Each row was made from one walk, in order. Every step used is in the known rows, and no mark comes twice. Write each row's walk.
(in the rows, 128 means zero)
Known rows
u, t, h, c, k, m: [136 171 164 114 114 124 165 155  97 131  82 115  71 105 166 133 139 108
 120 153 101 161  99 167 108 159 177 105 120 109 181 152 125 147 122 114
 141  88  90 157 133 153 145 123  86  58 133 126 104  79 154]
j, m: [137 185  80 144 157 144 110 122  94 114 117 154 151 118  76 161 147 144
 161  83 156  83 141 132  92 148 155 104 144 154 123 129 105 139 119 118
 137 122 107 148  92 176  95 126 100 155 104 158 155  94 109]
c, k, m, j, g: [130  84  85 119  79 140 146 156 164  99 195 146 102 152 124 130 137 114
 191 176 160 149 129 117 122 147 112 140 162 117 132 156 146 155 122 116
 157 128 229 150 123 131 104 150 152 148 187 156 132 108 147]
m, k, c, b, t, h: [147 179 153 131 121  90 192 161 125 183 125 139 170 143 104  89 112  98
  86  94 130 149  95  97 161  63 168 143  93  80 117 149 123  93 161 168
  68 141  99 109 121  83 165 107 124  98  35 112 155 150 158]
a, r: [133 164 108 102 142 143 108  90 118 115 116 128 138 122 137 182 157 123
 158 137 150  98 150 139  63  86 123  93  87 113 107 111 139 125 113 152
 125 135 160 161 167 162  94 132 151 125 169 145 139 113 121]
h, c, k: [118 134 159 167 137 145 108 140 130 135  73 102  68 132 157 145 131  71
 145 142 113  99  83 150 103 159 144 123 148 118 138 116 172 168  93 159
 115  86 114 118 151 165 117 156  98  74 173 146 108 114 140]
r, a, m, j, g: [103  88 103 122  85 136 110 123 190 107 203 129 150 148 104 123 121 150
 137 157 142 115 130 122 123  91  90 135 134 117 126 144 139 156 130  81
 147 140 192 205 156 147  94 185 153 173 164 159 104 139 108]
g, p, m, j, r, a: [104 121 152 115 168 141  95 102 108 127 139 127 148  95 158 147 110 219
 107 119 119  95 113 130 144 116 142 104 103 159 106 125  70  64 117 117
 153 145  98 115 155  96 109  82 102 215 162 114 140 127  86]
h, c, k, m, j, r: [128 155 134  95 159 149  99 119 140 104  92 124  85 145 173 147 170 175
 153 181 126 126 117 113 145 206 136 132 143 122 121 113 107 114 107  87
 152 129 165  76 140 121 109  94  90 144 189 110 156 113 134]
k, c, h: [126  85  96 177 136  99 112  74 146 138 128 137 143 138 146 127 131 113
 182 100  81 146 155 108 122 152 135 200 131 154 117 102 160 159 122 173
 114 140 159 125 118 155 118 114 182 114 140 145 110 148 114]
p, m, k, c, b: [137  93 165 125  60 130 124 163 124 150 108 108 153 108 103  95  96  77
 124 120 135 144 155 122 160 118  92 109 144 128 146 106 129 127 147 181
  98 144 105  89  85 107 166 148 126 125  89  97 131 157 141]
h, c: [108 159 144 166 157 154 116 112 160 118  61 115 116 161  97 106 118 110
 138 127 100 103 141 154 106 130 130 109 128 140 147 104 188 183 108 119
 120 100  86 184 127 211 100 170 111 109 158 141  95 117 136]
j, r, a, m, k, c: [120 129 155 144 137 118  65 125 150 141  93 103 163 104 161 123 115 134
 136 106  89 113 147 156 122 103 129  82 129 109 163  88 132  91  99 124
 136 148 148 135 113  79 143 141 107 152 115 114 124 174 119]
j, r, a, m, k: [112 137 173 126 167 113  60 130 128  99 130 111 100 102 132 147 147 161
 108 126  93  92 109 147 140  64 121  96  87  94 175 117 118  92 113  70
 141 136 121 160 148 125 105 131  87 177 116 119 156 135 139]
p, m, j, g: [109  73  89 137  84 157 142 116 187 115 188 151 152 160  63 103  85 137
 199 133 152 122 141 110 105 112  97 122 134 124 123 147 127 142 145 129
 138 125 190 194  89 154 102 142 157 210 159 165 134 110 128]
m, j, r: [133 144 113  94 176 148 104 119 146 112 125 136 134 153 134 162 162 160
 157 162 143 112 106  99 135 151 115 123 123 137  90 126 104  85 103  90
 141 171 164  95 132 131  90 103 117 183 163 127 186 132 113]
m, k, c, b: [141 100 155 125  70 123 125 178 122 144 119 105 147 127 114 113 116  54
 113 145 142 150 145 125 172 119  92 116 151 127 128 114 158 132 127 169
  98 160 123  67 106 103 150 167 132 106  91 100 133 172 132]
k, c, b, t: [147 141 128 157 108 132 193 144 138 150 132 135 176 162 113  62 135  79
  60 123 157 142 141 121 112 132 101 126 139 144 106 106 120 134 165 182
 105 132 124  86 144 123 193 122 166  85  82 132 126 164 155]
u, t, b: [130  90 119 107 178 118 159 125 129 133 114 114 116 101  78 176 129  82
 123 172 130 137 115 178  97  81 116  95 140 146  79 209 120 138 132  92
 129 104  76 228 110 142 140 133 152 109  44 123 106 146 114]
r, a, m, k, c, b: [134 109 172 120  65 111 100 162 119 141 130  87 153 102 130 104 130  85
  75 137 130 133 149 134 185 103  88 119 139 121 155 106 143 139 135 140
 110 149 107  93 144  99 161 174 124  99 100  95 110 186 122]
r, a: [117 135 151 132 168 122 122 158 110 121 150 119 147  86 135 121 127 120
 118 131 145  96 122 163 141  79 161  89 104 156 129 146 126 147 110 143
 123 148  94 179 196 178 110 121 129 147 135 117 114 125 121]
b, c, h: [119 110  66 153 174 101 119  93 149 134 123 146 119 145 125 128 166 148
 172  99 126 137 157  96 132 192 156 234 115 165 105 105 150 183 124 126
 143 127 155 133 161 183 104 139 180 118 155 142 102  87 107]
r, a, m, j: [126 150 136  62 137 149  96 117 128 135 180 111 142 103 149 163 118 168
  96 155 118  97 125 132 172  92 105 162  96  94 135 126  98 150 141  36
 155 170 142 184 184 123 102 140 121 151 165 117  96 138  89]
g, p, m: [114 106 127 126 133 156 128  75  93 113 116 151 120 119  99 122  76 187
 117  70 101 132 128 142  43 115 108  81 113 160 143 135  85  79 139 144
 136  80  75 164  57 129 138  95 128 187 136 155 135  78 117]
c, k, m: [152 145 142  93 145 143 148 155  88  94 131 127  63 102 182 135 176 108
 159 159 141 153 120 149  87 167 155 103 146 128 173 155 118 144 114 125
 146  95 157 118 151 139 135 100 118  79 161 127 138  77 181]
k, m, j: [150 150 109  46 140 152 149 135 118 103 163 136 105 124 135 157 126 142
 153 176 135 145 153 129 156 143 125 146 110 109 138 154 119 146 149  63
 169 162 168 156 126 143 101  96 128 139 166 107 128  99 145]
c, b, t: [148 152 137 150 125 120 197 136 129 128 152 142 138 167  93  71 155  99
  48 128 169 131 116 114 116 122 109 132 116 140 107 127 119 141 172 152
  97 119 111 102 167 158 163 112 159  95  78 144 150 139 170]
p, m, j, r, a: [108 134 162 105 172 142  99 126 130 122 138 127 163  89 153 127 121 191
 142 132 138  85 120 132 164 116 155 108 102 144 118 129  65  99 121 122
 145 155 121 144 179 128 122  79 110 213 162  97 140 119 101]

Which walk is each row?
[129 156 116  65 166 154  76  85 149 107 126 116 134 147 147 171 186 200
 124 160 118 111 111 111 114 140  98 136 120 113 106 106  82 100 106  45
 150 146 166 122 154 118 110 121 114 171 161 136 172 137 105] => a, m, j, r
[101  24  94 221  87  83 102  59 151 135 140 156 124 144 126 125  70 160
 188  67  52 158 154  96  94 132 121 176 124 133 137  96 154  97 140 177
 120 112 153 134  28 111 106 114 170 180 135 158 126 140 118] => j, g, p, m, k, c, h
[140 133  97 122 167 134 118 175 117 145  98 128  95 107 151 147 163  69
 171 124 186 124 101 135 113 199 162 135 149 142 114 127 139 159  91 153
 145 114 161  86 174 138 139 160 133  80 162 140  99  73 117] => b, c, k
[144 108 137 111  83 140 138 157 127 143 122 101 162 123 113 102 135  72
 103 142 151 155 153 125 154 143  85 117 166 151 115 116 143 155 119 179
  96 144 119  71 137 126 163 173 148  76 107 112 115 163 119] => k, c, b
[113 142 150 111 183 133 100 141 132 121 142 122 149 102 155 151 148 166
 126 147 144  92 110 136 173 118 150 112 105 153 106 135  94 111 107 113
 142 174 126 126 200 125  94  98 110 185 157 106 146 140  94] => m, j, r, a
[125  75 110 191 134  81 100  84 144 147 133 139 119 136 145 141 110 105
 196  97  64 139 149 108 134 128 140 192 110 127 130  97 171 135 127 156
 109 157 166 114  88 134  97 110 156 137 120 134 124 152 128] => m, k, c, h
[147 184 136 121 120 109 207 145 134 174 124 136 182 152 108  80 121 113
  80  93 147 151 108 106 152  84 170 143 107 107 104 148 110 110 154 174
  69 133  85 116 137 103 179 120 143  74  48 122 142 143 146] => k, c, b, t, h
[137 144 159 153  99 111 152 139 133 160 153 123 166 137 138  62 128 105
  25 113 128 123 132 131 139  96 113 129 111 113 150  91 115 125 174 154
 105 132 116 103 165  99 193 117 139  99  69 115 110 183 149] => r, a, m, k, c, b, t
[147 186 145 118 137 106 209 146 115 155 143 142 157 152  97  91 141 128
  69 110 151 139  86  95 141  82 159 155  98 101 103 159 105 111 159 150
  65 120  80 134 151 126 161 113 128  87  46 130 157 131 150] => c, b, t, h
[130 164 148 173 128 134 183 125 137 131 118 133 136 187 102  48 145 106
  40 132 143 118 126 121 118 136 110 142 123 136 126 108 143 158 170 151
  99 106  84 121 152 173 163 131 139  77  94 133 119 146 164] => h, c, b, t
[123 158 181 113  96 124 156 134 126 146  83 103 120 155  90  96 136 110
  75 149 131 133 119 111 186 112 119 153 138 120 126 138 159 172 129 141
  79 112  46 110 148 167 143 185  99  61  95 109 120 147 126] => t, h, c, b
[109 157 153  92 169 151  66  87 136  99 128  97 144 104 155 125 182 200
  79 131 113 105 110 153 104  93 115 101 114 146 161 115  77 124 104  74
 142 114 113 174 212 147 135 144 109 151 136 139 135 145 109] => j, r, a, m
[124 109 171 121  78 121  84 146 127 133 117  89 149 107 145 105 150 118
  78 142 123 131 142 126 185 120  88 108 148 126 143  97 124 115 122 139
 108 152 122  62 153  88 173 163 108 122 101  90 134 189 118] => j, r, a, m, k, c, b
[124 102  84 210 125  80  83  84 126 158 122 149 133 134 132 153 109 122
 200  72  81 121 156 106 139 150 154 192 123 131 132  88 157 133 131 158
 121 147 150 106  71 135  93 102 145 151 120 139 131 147 114] => j, m, k, c, h
[113  77  81 126  90 141 150 104 119  89 175 153  86 159 115 150  97 179
 118 140 118 170 139 127  75 140  86 111 144 147 110 162 148  96 123  91
 166 123 156 130  66  95  91 142 153 152 170 175 137 109 115] => k, m, j, g, p
[134 149 108 171 119 116 101 147 126 146  95 142 162 115 104 154  77  88
 184  75 120 101 164 148 121 123 150  81 148 122 142 103 148 107 117 155
 136 151 133 122  37 105 117 134 102 153 101 128 126 143 126] => j, m, k, c
[135 114 135 161 123 126 110 165 142 148 100 127 156 120 120 136  82  61
 178 104 110 129 155 154 125  97 130  76 133 112 136 114 176 108 105 161
 121 156 145 131  64  97 120 132 140 140 108 118 126 148 137] => m, k, c
[ 96  73 101 162  98 161 133  71 134 101 137 159 128 139  77 102  69 197
 147  77 111 140 130 129  28 108 105  72 129 162 138 133 107  91 131 147
 133  71 106 182  37 131 139 125 144 202 143 175 135  79 126] => j, g, p, m
[150 201 132 142 111  84 184 149 106 182 121 152 185 142  99 103 110 126
  92  73 143 123 105  99 165  83 174 146 113  74 117 142 101  87 168 162
  79 135  82  97  90  80 161 106 105 103  22 117 155 147 146] => j, m, k, c, b, t, h
[157 133 124  56 127 147 142 151  94 121 164 133  74 110 172 182 136 121
 163 182 148 143 119 120 160 161 137 156 125 101 140 151 114 145 136  85
 160 150 178 112 144 110 109  96 116 107 184 109 130  92 138] => c, k, m, j
[145 133  99  28 159 154 129 143 108 119 136 125  75 100 167 182 141 111
 176 174 174 140 144 120 172 192 153 179 151 100 107 175 113 152 130  69
 177 132 181 112 145  73 131 103 140  83 167  87  89  86 124] => t, b, c, k, m, j
[111 145 172 109 167 139  89 143 121 116 119 107 110  91 201 131 147 170
 125 174 124  92 112 145 178 162 168 127 129 134 133 127 105 123 106 120
 158 141 131  96 198 123 111  91  77 148 192  96 120 127 110] => h, c, k, m, j, r, a
[143 129 133 138  66 119 114 158 103 145 118 117 152 117  97 129 119  77
 123 120 158 131 161 121 172 142 103 110 166 133 129 109 147 129 138 162
 105 145 109  62  90 105 148 162 104 114  84 103 140 164 121] => j, m, k, c, b
[124 101 153 153 135 130 112 105  96 113 122 150  90 115  93 150  61 156
 151  77  96 116 117 140  92  76 121  84  83 106 155 135 122  62 144 119
 140 109  84 149  28 106 109  97 103 210 113 135 151  94 138] => g, p, m, k
[123 147 174 126  65 112 172 146 120 161  80  94 125 145  81  94 128 103
  52 163 105 146 110 132 173 116 114 130 130 131 118 141 148 168 138 137
  83 110  24 140 138 176 139 200  90  70  69 112 110 146 111] => u, t, h, c, b
[114  67  70 150  99 136 140 104 132  96 173 154 106 168  93 157  85 165
 119 129 119 146 117 123  78 119  70 111 137 144  84 152 160  93 116 108
 147 125 144 126  60  93  77 166 148 167 159 186 144 126  94] => m, j, g, p
[118  68  76 134  87 135 139 115 113  92 174 150  72 148 144 158  98 160
 119 142 121 164 104 132  74 157  88 117 150 142 110 160 147  83 120 111
 163 111 159  95  80  72  95 139 139 135 188 173 133 105 114] => c, k, m, j, g, p
[141 192 155 120 145 136 169 137 108 123 101 132  82 132 176  95 147 123
 120 129 113 142 109 146 105 162 188 127 133  99 179 139 130 151 142 126
 126  78 115 131 145 135 153  87  96  50 141 115 109  87 188] => b, t, h, c, k, m
[145 138  95  66 177 144 132 151 105  99 104 125  70  92 171 146 179 112
 175 151 176 156 147 152 114 204 170 139 172 136 144 171 126 168 112 106
 170  78 156 122 163 105 166 110 132  50 146 100  94  69 155] => t, b, c, k, m
[111  83  58 130 202  91 110  72 153 127 120 140 106 129 116 145 155 144
 186 111 138 138 158  91 150 181 163 239 137 155  82 144 150 182 127 123
 141 104 144 148 155 153 117 119 190  95 122 123  83 106 101] => t, b, c, h
